Each row was made from one small tree. The marks that hang from a mark follow it in brackets, in alphabetical order. Every link used is in the known rows. Write each row's tree.
(in the rows, 100 means zero)
Known rows:
rekim[vafegen[pinof sirip[bive[vimo]]]]: [102,127,125,87,124,87,115,87,79,138,92,94,127,102,89,93,96,124,94,145,142,98,131,107,114,86,123,98,101]
pinof[vafegen]: [93,98,77,99,118,85,98,89,98,107,97,91,88,86,92,95,91,103,103,108,100,93,95,111,96,114,102,106,94]
megaba[sirip[bive[botoz] nedi[luvez]]]: [100,85,127,60,130,77,124,96,81,96,78,101,105,141,136,115,95,87,125,155,105,94,117,122,111,124,139,83,93]
tili[luvez tomi[teme]]: [105,120,122,82,77,98,121,112,83,108,98,99,94,123,112,107,86,108,100,119,93,122,77,105,109,71,111,96,81]
rekim[vafegen[pinof[teme] sirip[megaba nedi[luvez]]]]: [92,127,100,70,132,74,138,98,91,148,85,106,103,122,88,98,81,86,119,178,121,130,140,124,110,75,140,94,68]
vimo[bive[botoz]]: [121,89,93,93,103,107,96,90,85,110,98,78,102,104,115,85,90,82,107,95,104,65,109,95,112,120,146,85,112]
megaba[sirip[bive nedi[luvez]]]: [83,91,126,53,132,71,128,100,85,95,76,119,103,149,128,117,104,104,132,158,106,115,115,127,107,107,119,98,85]
megaba[sirip]: [95,99,118,94,109,87,109,96,98,88,83,99,104,112,95,96,111,104,90,101,102,98,109,94,105,93,111,94,90]
vafegen[sirip[bive]]: [101,113,111,107,91,105,119,106,90,106,115,107,108,123,111,87,113,118,108,124,112,81,127,94,103,94,115,114,92]
rekim[vafegen[pinof[megaba]]]: [100,116,110,93,116,91,97,88,86,143,66,85,100,84,77,94,81,106,91,127,97,90,122,107,95,92,101,89,114]
pinof[megaba vafegen]: [105,95,81,93,119,90,97,91,88,119,81,80,77,94,83,89,88,108,119,116,78,79,105,119,92,121,91,91,104]
vafegen[pinof[teme[firab]] sirip[bive]]: [93,130,120,113,109,83,101,109,68,122,108,95,131,129,90,86,100,131,82,110,130,80,125,103,111,82,114,123,70]
pinof[megaba teme[firab] vafegen]: [101,91,72,86,138,81,77,94,79,123,88,67,89,106,75,85,78,111,111,98,85,81,105,136,99,121,89,94,87]
rekim[vafegen[pinof[teme] sirip[bive megaba nedi]]]: [75,122,112,83,134,90,150,92,92,150,87,107,118,129,110,86,88,119,121,166,116,99,158,107,109,61,140,115,78]
rekim[vafegen[sirip]]: [101,112,91,100,104,104,103,98,103,127,111,94,106,85,90,87,96,92,88,129,123,105,127,101,100,91,119,96,98]
megaba[sirip[bive]]: [85,93,125,89,110,87,117,95,92,88,82,107,110,132,115,94,114,119,104,109,97,82,117,93,109,91,114,106,94]
tomi[teme[firab]]: [96,94,96,104,101,92,85,112,87,91,120,88,131,112,99,115,106,109,73,81,107,115,94,123,120,83,99,80,99]
tili[luvez]: [113,111,116,89,88,96,106,101,100,119,97,102,94,108,99,105,89,97,106,116,95,108,94,101,98,109,109,104,81]
sirip[bive[botoz vimo] megaba nedi[luvez]]: [115,86,122,44,129,81,135,88,89,107,88,95,107,148,137,124,87,87,151,159,97,108,126,138,122,127,133,68,106]
sirip[megaba nedi]: [85,102,107,78,111,96,135,96,110,105,92,110,103,121,119,109,95,101,119,133,92,116,129,114,100,94,107,96,96]
botoz[bive]: [103,93,111,94,118,105,98,96,96,114,108,105,92,118,102,90,85,92,89,95,113,86,101,89,111,101,105,104,101]
megaba[sirip[bive[botoz vimo] nedi]]: [106,86,139,60,146,87,126,85,81,97,76,87,119,130,129,113,101,110,122,141,118,89,121,118,116,120,132,77,101]
rekim[vafegen]: [91,94,89,87,115,100,94,91,108,122,95,94,102,82,100,99,87,89,96,112,105,107,111,109,101,96,109,94,109]
vafegen[pinof sirip[nedi[luvez]]]: [106,139,121,89,112,75,123,108,75,123,94,116,106,115,90,113,96,100,100,173,140,126,113,119,98,100,119,100,76]
midap[tomi[teme[firab]]]: [100,107,103,92,92,83,99,130,83,85,107,90,120,118,119,124,90,112,74,85,107,112,106,127,123,87,83,76,91]
tili[firab luvez tomi[midap teme]]: [97,105,128,69,80,102,140,106,77,84,85,90,104,129,123,127,67,124,104,146,86,123,71,136,84,68,117,67,53]
vafegen[sirip]: [110,119,103,112,89,104,109,107,96,105,115,100,102,103,90,89,109,103,92,117,117,98,116,93,100,95,110,102,89]
vafegen[pinof]: [97,123,117,112,101,87,104,97,87,109,85,102,108,94,88,102,96,111,82,105,113,96,99,92,101,88,103,107,95]
pinof[vafegen[sirip]]: [104,115,79,112,108,90,106,96,94,113,112,90,92,90,82,83,100,107,96,125,118,90,111,103,97,109,112,106,83]
vimo[bive]: [104,95,93,86,105,102,101,96,89,109,96,95,103,114,107,87,100,97,113,97,105,86,108,100,107,104,125,98,103]
sirip[bive[botoz vimo] megaba nedi]: [107,89,126,62,128,96,138,84,94,109,91,90,116,135,139,114,90,104,138,141,97,91,135,121,118,114,128,77,111]
vafegen[pinof sirip[bive[botoz vimo] megaba nedi]]: [114,130,145,86,119,87,151,87,77,124,92,91,128,132,117,104,96,118,110,163,128,85,151,107,119,98,141,85,96]
pinof[teme[firab tomi] vafegen]: [88,102,66,82,116,78,65,105,85,120,95,74,110,105,95,100,72,117,90,86,116,102,98,129,97,125,97,114,69]
tomi[midap]: [91,87,107,103,106,111,103,109,94,76,91,98,108,90,99,113,95,110,101,115,96,101,103,120,99,98,107,77,89]

Which tree is each row?
[98,84,87,49,166,62,116,94,76,119,55,88,69,133,85,95,85,98,155,157,84,106,104,146,100,121,112,84,71]  pinof[megaba[sirip[nedi[luvez]]] teme vafegen]
[103,122,124,77,79,87,100,115,77,105,107,91,115,128,108,115,80,112,72,110,104,125,83,122,111,82,103,94,77]  tili[luvez tomi[teme[firab]]]
[97,107,72,69,135,73,137,100,95,125,100,102,81,132,94,91,88,89,147,167,103,119,124,135,107,104,130,98,59]  pinof[teme vafegen[sirip[megaba nedi[luvez]]]]
[104,88,69,92,137,91,95,92,85,125,79,75,71,103,77,78,85,108,138,106,73,76,98,119,97,111,98,97,90]  pinof[megaba teme vafegen]
[86,100,109,88,88,103,70,122,84,80,92,84,136,99,106,130,80,123,68,102,117,112,110,140,95,118,95,80,76]  teme[firab tomi[midap]]
[97,134,143,79,121,83,154,93,81,121,90,110,128,141,109,106,106,135,119,166,129,106,148,114,113,83,120,100,87]  vafegen[pinof sirip[bive[vimo] megaba nedi]]
[92,106,100,95,106,105,114,98,98,128,111,101,112,106,109,84,98,107,102,136,117,89,137,102,103,89,123,106,101]  rekim[vafegen[sirip[bive]]]
[105,106,94,66,133,79,127,99,70,132,89,102,79,134,104,98,91,111,154,189,99,93,128,146,93,133,110,97,88]  pinof[megaba vafegen[sirip[bive nedi[luvez]]]]
[88,83,103,107,107,103,89,121,81,66,110,85,140,103,98,127,101,118,74,95,103,116,96,142,117,81,105,55,87]  tomi[midap teme[firab]]
[94,110,88,106,109,90,116,95,88,113,111,99,97,109,103,81,102,123,112,132,112,75,121,105,99,107,116,118,87]  pinof[vafegen[sirip[bive]]]
[114,82,137,41,147,72,122,90,76,97,73,93,109,143,129,123,96,93,137,158,117,104,111,135,121,131,136,68,97]  megaba[sirip[bive[botoz vimo] nedi[luvez]]]
[90,132,104,99,112,79,106,96,93,140,102,83,130,110,74,83,84,104,65,119,123,102,149,107,114,68,127,101,75]  rekim[vafegen[pinof[teme[firab]] sirip[megaba]]]
[124,100,145,82,145,78,113,83,57,117,48,63,107,136,88,86,98,123,125,112,93,53,118,103,125,100,130,74,97]  vafegen[pinof[megaba[sirip[bive[botoz vimo]]] teme]]
[94,114,147,94,112,78,119,92,70,109,52,98,107,134,93,90,108,134,102,121,87,65,128,94,104,87,106,99,99]  vafegen[pinof[megaba[sirip[bive]]]]
[97,92,102,81,106,109,69,125,71,100,75,68,119,117,91,112,75,128,103,100,90,98,117,147,95,116,89,73,72]  pinof[megaba teme[firab tomi[midap]]]
[94,107,115,84,142,78,103,86,81,136,46,77,98,106,67,80,89,109,100,117,93,86,123,101,107,75,117,87,90]  rekim[vafegen[pinof[megaba[sirip] teme]]]
[93,90,116,81,111,104,139,90,101,108,95,98,109,132,147,106,89,99,127,138,84,79,140,108,108,107,132,93,107]  sirip[bive[botoz] megaba nedi]
[93,106,71,94,145,92,121,100,89,127,105,95,88,103,91,85,91,109,128,147,122,103,111,121,95,105,120,112,64]  pinof[teme vafegen[sirip[nedi]]]
[99,102,71,76,118,82,63,104,75,132,82,62,99,111,84,95,70,122,105,93,95,89,108,138,93,131,85,101,79]  pinof[megaba teme[firab tomi] vafegen]
[107,107,117,99,110,112,129,102,84,115,112,97,111,118,132,97,97,104,115,153,121,76,135,106,102,114,135,99,97]  vafegen[sirip[bive[botoz] nedi]]
[120,141,125,119,91,96,110,103,72,126,85,91,100,105,68,85,103,119,90,130,109,80,126,95,96,91,102,95,95]  vafegen[pinof[megaba] sirip]
[93,112,148,58,134,61,130,97,62,115,46,111,101,153,105,113,98,121,128,171,96,99,125,126,102,104,111,92,91]  vafegen[pinof[megaba[sirip[bive nedi[luvez]]]]]
[98,133,109,111,104,91,108,95,92,137,97,96,114,81,77,89,93,105,68,136,135,101,127,93,101,79,122,103,92]  rekim[vafegen[pinof sirip]]
[119,99,89,80,144,90,113,92,68,132,90,72,86,128,79,72,99,130,157,133,98,69,120,127,111,112,108,93,87]  pinof[megaba teme vafegen[sirip[bive[vimo]]]]
[75,92,128,71,131,88,132,96,91,94,77,115,113,137,130,108,109,122,119,140,107,99,124,110,102,96,115,108,90]  megaba[sirip[bive nedi]]
[95,126,102,101,98,89,89,110,79,125,76,92,112,108,90,100,85,122,95,92,116,102,97,94,100,89,107,119,73]  vafegen[pinof[teme[tomi]]]
[98,107,98,90,132,92,97,90,82,149,64,79,94,93,70,83,78,105,110,117,91,87,115,108,100,82,107,93,100]  rekim[vafegen[pinof[megaba teme]]]
[102,102,84,102,115,83,111,91,87,117,119,66,112,130,107,73,85,104,102,113,99,55,144,114,119,110,142,102,77]  pinof[teme[firab] vafegen[sirip[bive[botoz] megaba]]]
[118,137,125,83,113,79,122,108,64,133,79,105,95,121,81,108,93,105,116,180,118,113,124,127,95,109,106,87,85]  vafegen[pinof[megaba] sirip[nedi[luvez]]]
[96,114,137,59,81,100,134,97,86,92,74,94,92,120,121,119,56,119,102,158,91,113,81,131,66,93,112,85,50]  tili[firab luvez tomi[midap]]
[81,124,112,93,113,79,116,95,88,140,101,91,134,129,94,81,87,119,81,125,117,87,158,106,117,65,130,112,79]  rekim[vafegen[pinof[teme[firab]] sirip[bive megaba]]]
[94,99,104,60,112,81,131,101,104,105,91,116,96,134,117,119,93,83,132,151,91,132,118,130,104,106,113,87,91]  sirip[megaba nedi[luvez]]
[86,126,100,93,142,93,121,98,85,150,89,98,111,93,85,91,84,107,100,157,140,114,126,109,99,74,130,108,74]  rekim[vafegen[pinof[teme] sirip[nedi]]]
[85,131,120,101,96,88,137,88,98,136,94,104,121,117,102,84,96,116,88,145,111,86,160,89,110,66,133,109,97]  rekim[vafegen[pinof sirip[bive megaba]]]
[116,114,85,105,109,94,107,96,84,125,97,80,81,97,73,78,97,112,112,132,96,77,121,113,92,117,102,94,94]  pinof[megaba vafegen[sirip]]
[94,115,82,97,129,89,121,97,91,121,106,99,94,95,97,96,93,111,109,157,127,104,117,122,90,114,114,107,79]  pinof[vafegen[sirip[nedi]]]
[85,92,113,54,113,81,141,98,98,106,91,123,101,155,137,117,95,98,148,159,85,117,130,130,108,104,115,99,94]  sirip[bive megaba nedi[luvez]]
[103,99,67,81,116,91,84,101,81,133,71,71,80,108,86,87,76,119,133,103,82,84,102,122,92,122,93,104,82]  pinof[megaba teme[tomi] vafegen]
[88,106,83,95,117,76,116,97,91,116,116,86,112,139,99,75,96,121,109,116,100,76,142,119,113,94,122,115,70]  pinof[teme[firab] vafegen[sirip[bive megaba]]]
[84,106,138,74,151,80,133,95,65,122,46,100,104,147,102,92,100,139,134,143,91,79,128,111,102,81,113,105,81]  vafegen[pinof[megaba[sirip[bive nedi]] teme]]
[103,108,147,68,148,63,97,92,54,114,55,73,126,148,77,94,100,144,104,106,106,81,121,125,121,94,101,87,86]  vafegen[pinof[megaba[sirip[bive[vimo]]] teme[firab]]]
[101,88,114,62,112,87,136,95,95,107,94,104,100,147,145,116,85,81,141,157,85,97,130,124,113,118,135,84,103]  sirip[bive[botoz] megaba nedi[luvez]]
[100,111,71,104,114,86,127,94,103,118,107,87,88,116,82,69,98,104,121,118,94,87,127,102,109,87,126,106,68]  pinof[teme vafegen[sirip[megaba]]]
[94,87,76,84,123,103,87,111,76,108,61,67,89,99,85,98,71,128,134,119,77,85,106,141,90,119,100,79,71]  pinof[megaba teme[tomi[midap]] vafegen]
[90,111,95,82,125,105,118,98,101,134,105,101,108,90,106,100,90,96,101,161,132,121,133,118,92,96,120,97,93]  rekim[vafegen[sirip[nedi]]]
